Each row comes from the steps of one walk. Every step used is in the known rows, and no mark comes twice. Write the walk behind each row, first mark first.
Known rows
gopu-mida-nafa-gozim-vala: [ -1 -24  -7   4  -3  -1   6   2  15   5   9   6  18   8   9  15  11   1
   4  -6   7   0  -7  -7  -4   0   3   9 -16  22  19 -24  15   5   5  20]
vebo-rabali-vala-gozim-nafa: [  0  10 -15   8  -4  -4  -3   1  -4  -3   5   5  13 -15  12  -3   4  -5
   3   2  14  -5   1 -10  11  -2 -12  11  -6   7   2 -22  15  -2  14   6]
mida-nafa-pevem: [ 17 -10 -10   7 -15  -2  20  -1  -4   0  -6   1  -5   7 -14   3  13  -4
  23  -9  15  18  15   0 -12  24  24  -3  -7  12  -3  -7   0  -2   2  12]
vebo-rabali-vala-mida-nafa-gozim: [ -6 -33 -27  27   4  15   3  -5  -2  -6   1  21  22  11  -2   5   8   0
   7  -6  14  -1  14 -21  -1   0   1  10 -10  19  10 -38   5  -4  12  24]
mida-vebo-rabali-vala-gozim: [  0  -5   3   6   4   5   7  -1  -7 -15  11   2   9  -3  24   8  -2  -2
  -3   5  18   3   8 -12   8  -3  -9  18  -2  13  10 -23  16  -2  16   0]
pevem-vala: [  4 -13   7   6 -16   6   8   1  -3 -16   6   2   3  -9   6  -7   2  -6
  -8   6  -7   2   1   4  -7   8   0   6 -12   0   5  -7  -4   6   9   3]
gozim-nafa-mida: [ 20  11 -16   4  -4  -9 -13  -4   0   3   0  22  27 -11 -10 -11  10  -4
  -4   1   5 -12  -8   8  -3   4  10  -1 -10 -11  -8   8   7   1  -5  11]
mida-vebo: [ -4  -4   7   0   4   0  16   3   1  -2  -3   3  -2   9 -10   5   0  -1
  -3   2  10   2   1   4  -1  16  -1  -2   6   9  -1   9   7  12   6   7]
pevem-vala-rabali: [  2 -11   7   2 -23   2 -10   6  -4 -21   1  -7   0 -24   5   3 -10   4
   2  -3   6   6   7  -1 -10  10  -2   9 -12  -4  -8 -11 -11   0   0  13]
gopu-mida-nafa: [  3 -14   0   8  -7  -2  25   2  12  -8   4   1   9   2 -17   0  17   1
  10  -8   9   5  16  -1  -1  10  10  -5  -6  -5   2  -3  16  -3  -2  17]
gopu-mida: [ 1 -1 13  0  0 -7 -3  5 11 -8  8  1 14  6 -9 -7 15 -2 -8  2 -4 -4  5  4
  2  2  4 -2 -4 -7 -3  3  9  2 -7  6]
rabali-vebo-mida-nafa: [ 15 -12 -10  17   2  13  20  -6  10   4  -4   6  -6  -7 -22   2  12 -14
   1   1  24   8  17  -5  -6   5  20  -5  -6   4   0   2   2 -14   4  11]
vebo-rabali-vala: [ -9 -17  -1   9 -14  16 -16  -6   4 -18  13   8  17   0  14   1   3  -3
   6  -5  -7  -5   5 -13   7   6   0  11 -13  -3   1 -23  11  -2  13   3]
vala-rabali-vebo: [ 12   8  -9   0   2   1 -14   5   1  -4   3   0 -14  -3  -9   6 -13   5
   2  -2  17   4  10  -2   1   4  14   1  11  11 -17   2  -9 -12  -2   2]
gozim-nafa-pevem-vala-mida: [ 26 -10 -17  30  -3 -10   3  -3 -25 -16   3   9   4   4  -3 -14  13 -22
  -7  11   7   9   5   7  -6  10  10  -2  -7   8   1 -13 -13   7  11  16]
mida-vala-gozim-nafa-pevem: [ 22  20  -9  -3 -10 -15   3   7 -10   1   2   6   0  -6   4  -7  11 -13
   6   8  21  11   3   0  -4   3   6   5  -3  26  -2  -8   2   0   1   5]
vala-rabali-vebo-mida-nafa-pevem: [ 26 -10 -11  12 -18   4   6  -2   2  -2  -6   2  -8  -6 -24   4  10  -9
  16  -3  30  20  22  -2 -17  24  32  -1  -7  16 -11  -3  -9 -12   0  16]
gopu-mida-vebo-rabali-vala: [-10 -18  10   9 -10  11  -4  -3  10 -28  16  10  24   8   1   0   9  -4
   2  -2  -1  -4  10  -7   5  16   2   9 -11  -3  -1 -15  21   6  15  12]
vebo-mida-nafa-pevem-vala: [ 19 -24  -1  16 -25   9  20  -3  -4 -16  -1   5   4 -11  -9  -7  17 -17
   3   5  10  17  16   3 -21  27  22   6 -23   7   4 -11  -6   0  10  14]
pevem-vala-gozim: [ 11  -2   5   5   2  -2  15   4 -14 -12   6  -5  -2 -15  24   0  -1  -5
 -14  14  12   6   4  -1  -3  -7  -9  15  -3  13  12 -15   1  -1   8  -2]
gopu-mida-vebo: [ -4  -2  18  -4   6  -7  14   6  10 -10   4   5  12  15 -18  -1  10  -2
 -10   3   7  -1   5   7   0  15   3  -1   1   4  -4  11  15  14   1  12]
pevem-vala-mida-nafa-gozim: [  1 -33 -20  23   4   9  13   0  -8  -2  -3  19  15   9  -8   1   7  -1
  -3   0  14   2  10  -8  -8   2   2   9  -8  22  11 -29  -4   0  10  25]
rabali-vala: [ -9 -10   0  -1 -18  12 -10   0   4 -11   5   5  12   7  17  -1   9  -8
   2  -4 -12  -5  -6   3   8   9  -1  10  -7   7   0 -10  10  -1  18   6]
nafa-pevem: [ 13  -1  -3   0 -11  -3  -2   0  -7  -2  -3   0   0   6  -5  -3   8  -4
  10   1   3  11   8   3 -10  19  18  -1  -1  14  -4  -2  -6   0   0   0]
gopu-mida-vebo-rabali-vala-pevem: [ -8 -19  16   3  -8  -3 -14   0  -3 -22   7  10  10   8 -12   9   7   3
   9  -1   1  -4   9  -5   4  15  -3   1 -21  -3 -18 -17   2  12  -1  12]
pevem-vala-mida: [ 16 -15  -6  30   4  -5   3  -5 -21 -22   8   6   2   5   6  -9   4 -18
 -16  10   0   3   6   5  -2  -3   4   1  -9   1   7 -11 -12   4   8  11]
pevem-vala-gozim-nafa: [  6  10 -11   5  -4  -9  13   6  -9  -1   1   2   3 -20  10  -8   5  -9
  -6   9  14   0  -1   0   2   1 -10   9  -5   8   5 -12   7   3   9   5]
pevem-vala-rabali-vebo: [ 15  -2  -5   4  -9   4 -10   6  -1 -15   7   1 -10 -10  -5   1 -11   1
  -4   1  13   4  11   0  -4  11  14   5   3  12 -14   0 -12  -9   3   4]
mida-gopu: [  0  -4  -5  -4   5  -9   8  -9 -12  -3   4   1  -7  10 -13   0   2  10
   5   7  -7   0   3  -7  -6  -1 -10  13  14  -9 -14 -11   6   5   5   0]
gopu-mida-vala-rabali-vebo: [ 18  15   3  -5  -2  -5 -19  11  11 -11  17   4  -6   0  -5   2  -4  -3
  -5   1  18   2   9  -1   1  -4  14  -1   7  17 -16   4  -2 -12 -10   6]
nafa-pevem-vala-mida-vebo: [ 17 -15   0  21   2  -6  19  -1 -20 -18   1   9  -1  15  -9  -3   6 -16
 -11  11  13  11   8   9  -9  22  11   1  -1  17   2  -2  -5  16  13  17]

Which walk is each row?
[ 17 -13 -10  14  -2  10  12  -4   8  -4  -4   4  -6 -14 -22   7   4  -8
   6  -4  32  11  21  -7  -8   6  19  -3  -5   3  -5   0  -4 -18   2  17]
vala-rabali-vebo-mida-nafa
[ -3   8 -11   6  -2  -2   6   1  -3  -6   4   9  10 -10   6   0   5  -6
   2   2  21  -3   2 -10   8   6 -12  12  -4  10   2 -18  17   4  15   9]
mida-vebo-rabali-vala-gozim-nafa
[  5 -10  -3   4  10  -4  -1 -14  -6  -4   1   7  -2   0 -20  -1  10  -2
  -6  14   0  -1   6  -8 -13  -6  -5  12   5 -13 -11  -7   2   0   5   2]
vebo-mida-gopu
[  2 -13  -3  15   6   1   9  -2 -11 -17   2  10   7  24   0   1   6 -16
  -9   4   7   1   2   8   5  12   2   1   3  12   2  -2   6  12  17  17]
rabali-vala-mida-vebo
[ 18  -5 -11   1   5 -12  -5 -15 -14  -7   5  15  11   5 -13  -3   7   7
  -2   7  -7  -7   2  -3 -12  -1   2  13   8 -15 -16  -4   8   4   0   6]
nafa-mida-gopu
[ 15   3   0   9  13  10 -10  -6  10   4   1  10  -1  -5 -15  -3   8 -18
 -18  13  15   2   8  -1  -7  -3  16  -3   1   5  -5  12  -7 -13   2   0]
rabali-vebo-mida
[ 20  12  10   2   5   1  -9   0  13  -5  17  17   0  -3   4  -5   9 -27
 -20  16  15   2   1  -2  -3 -18   8   0  -8  19   1   7  -4 -11  -2   3]
rabali-vebo-mida-vala
[  0 -26 -10  10  -1   5   3  -5  12   9   1   7  14   0  10  17  10  -6
   0  -3  13   2  -7 -11 -10  -2   3   7 -21  22  23 -23   6   1  10  19]
vebo-mida-nafa-gozim-vala
[ -7 -25 -14  12   4  17   8  -3  12  10 -11  18  20  -4 -16   5  11  -2
   0   0  17   1   8 -12 -12   2   3   9 -11  16   9 -20   2  -8   4  20]
vebo-mida-nafa-gozim
[ 13  -3   5   0   5  -3   7  -3  -1  -5   0  17  17   8 -11   1   4  -2
  -9   4  11  -3   1  11  -7  16  11   1  -2   1  -4  16  10  12   2  10]
nafa-mida-vebo
[  1 -22  -6   4 -13   2 -14  -1  11  -3  -3  -2   8 -17   8  22  -3   3
   9  -9  22   6   2 -12 -14   0   0  11 -19  15   6 -25  -2  -5  -3  25]
vebo-mida-nafa-gozim-vala-rabali
[ 15  -6  -7   1   7  -8  -9 -13  -3  -5   8   1 -11  -3 -13   9   2  -2
  -5  13   9   2   6 -10 -14  -4   3  12   6   0 -15 -10  -1  -5   5   8]
gozim-vala-rabali-vebo-mida-gopu
[ 15   5  17  -2   3 -10 -16   1  -2  -5   8  14 -10  -2  -8   6   3 -15
  -7  16  16   2   2  -1  -5 -12   1  -4 -20  13 -17  -1 -18  -1 -17   4]
rabali-vebo-mida-vala-pevem
[ 19   3  -2   5   1  -9  18   2  -9 -10   0  20  20  -6  -6  -5   8  -7
 -15  10  20  -3   1  11  -6  16   4   7  -5   7  -1   7  13  14   8  13]
pevem-vala-gozim-nafa-mida-vebo
[ 17  -8  -7  22   0 -10  16   0 -19 -13   0  13   1  11 -15  -6  10 -17
  -9  10  17   8   7  10  -8  25   9  -3  -3  17  -1  -2  -4  18  14  21]
gozim-nafa-pevem-vala-mida-vebo
[ 18  -1   4   6  -5  -5  13   3 -20 -15   4  -5  -5 -10  19  -3   5  -7
  -9  13  15  14   9   2  -9   4   4  16  -4  19  10 -16  -5  -1   7  -2]
nafa-pevem-vala-gozim
[ 11 -14   2  21   9  -4  19  -2 -15 -19   2   9  -1  14  -8  -2   3 -15
 -16  11  11   6   4   7  -4  12   2  -1   0  10   4   1  -3  15  14  15]
pevem-vala-mida-vebo
[ 27  10 -12   9  -3 -12  -1  -2  -8  -7   2  19  27 -19   5 -11  10  -7
 -14   9  11  -7  -2   7  -6   0   5   8 -10  -4   0  -1   9   2   1   9]
pevem-vala-gozim-nafa-mida
[ 12  -5  -6   3  11  -3 -11 -10  -5  -6   3   5  -8  -4 -27   3   3   1
  -4  13  11   1  11 -10 -13  -3   3  12  13  -5 -24  -5  -3 -10   3   5]
vala-rabali-vebo-mida-gopu
[ 15 -15   2   8 -25   1   7   1 -10 -18   4   4   2  -4   1 -10   9  -9
  -1   8  -5  13   7   6 -16  24  15   8 -12  10   1  -8  -7   6   9   4]
nafa-pevem-vala
[ 10 -18 -21  15  20 -16  -2 -13 -22  -4   9   9   1  23  -1   7   5   1
  -5  10  -5  -3  -3 -11  -7 -13 -10  14   7   8  -2 -30   4  10  10  13]
nafa-gozim-vala-mida-gopu
[  0  -3  -2   6   1   5   1  -3  -9 -15  12  -1   8  -8  29   6  -1  -3
  -2   4  13   1   8 -14   8 -14  -8  17  -4   7  10 -27  12 -10  12  -1]
vebo-rabali-vala-gozim
[  6 -11  -2  25  18  -2   3 -10 -12 -14  10   8   2   5 -11   5  -6  -4
  -3   3  20   5  21 -14   2   1  -1  -3  -1  -4   2 -12   2   8   3  10]
vala-mida-vebo-rabali
[ -5 -17  -6  -1  -1  -2 -10   1   7   9   7   6  12   4  21  14   2   1
  -4  -1  -3  -3 -17  -8  -5  -4  -4   9 -13  26  18 -23   7   8   7  10]
nafa-gozim-vala
[ 21  -1  -6   4 -17   2 -10   6  -5 -14   5   2 -12  -8  -8   0  -7   0
   2   2  15  12  14   1 -11  20  24   4   4  19 -18  -3 -14  -8   3   4]
nafa-pevem-vala-rabali-vebo
[ 12   4  -5   1  -1  -3   8   1  -3  -6   0  20  26   0  -1  -2  10 -10
  -9   5  17  -8  -4  10   0  18   3   9  -3   9  -3   6  18  10  13  15]
rabali-vala-gozim-nafa-mida-vebo
[  9  -5  -1   8   4   4   1  -7  -9 -19  13   9  19  -2  23   6   1  -6
  -8   5  17  -1   9  -9   5  -2  -1  19  -4   8   8 -17  18  -2  12   2]
nafa-mida-vebo-rabali-vala-gozim
[-10 -18  10   3  -9   1  -9  -3  -8 -20   2  11   3   3  -6  12  -1   3
  14  -3   4  -2   6  -7   1  15  -7   4 -19   1 -18 -19  -3  11   2   9]
mida-vebo-rabali-vala-pevem
[ 12  -8 -19   2  -4   3  -6   4   8   4   5   3  -6  -1  -2  19  -9   7
   9  -8  23   6   5 -11  -4   5  14   6   2  26  -5 -14  -1 -11   1  14]
mida-nafa-gozim-vala-rabali-vebo
[ 13  -5  -5   9 -26  -3   9   5  -9 -12   2   6   5 -10  -6 -13  13 -11
   3   5   2   9   3   6 -13  27  13   6 -15   9  -3  -8  -6  10  10  10]
gozim-nafa-pevem-vala
[ -6 -16   7  -5 -12   1 -15   2  -9 -10  -2   7   3   6   4   8   4   1
  12  -3  -7  -3  -5   4   4   9  -9   1 -18   4 -16 -13  -8   7   0   7]
rabali-vala-pevem
[ 19 -16 -10  13  -4   5  11  -6  12  -1   1   1  -5 -12 -10  14   4 -11
   7  -5  30  11  13  -6  -9   5  18  -2 -12   7   0  -4   1 -14   4  17]
gozim-vala-rabali-vebo-mida-nafa
[ 19  11   4  -5  -6 -20 -18   2  -8  -6   7  26   7  -4  -6   2   6  -5
   1   5   9  -6  -6   6  -3  -8  -3  -4 -22   5 -18  -1 -10   7 -20  11]
gozim-nafa-mida-vala-pevem
[ 18  16  -1  -3  -2  -2 -15  10   5  -8  13   3 -12  -3   0   6 -11  -4
  -2   1  19   3   8  -4   1  -4  11   2   9  22 -14   2  -7 -12  -5   5]
mida-vala-rabali-vebo
[  2 -18   7   3  -8   1 -16  -7 -10 -22   5  19  15   4  -5  11   3   1
   9   0   5  -6   6  -3   0  13   0   3 -24  -6 -19 -17  -1  13  -1  12]
nafa-mida-vebo-rabali-vala-pevem
[ 12   7  15   0   1  -2 -12  -1  10  -6  13  12   7  -9   9  -3  11 -25
 -17  14   7   1  -2  -2  -6 -19  -1   1 -15  12   6   2  -3  -6  -4   7]
vebo-mida-vala
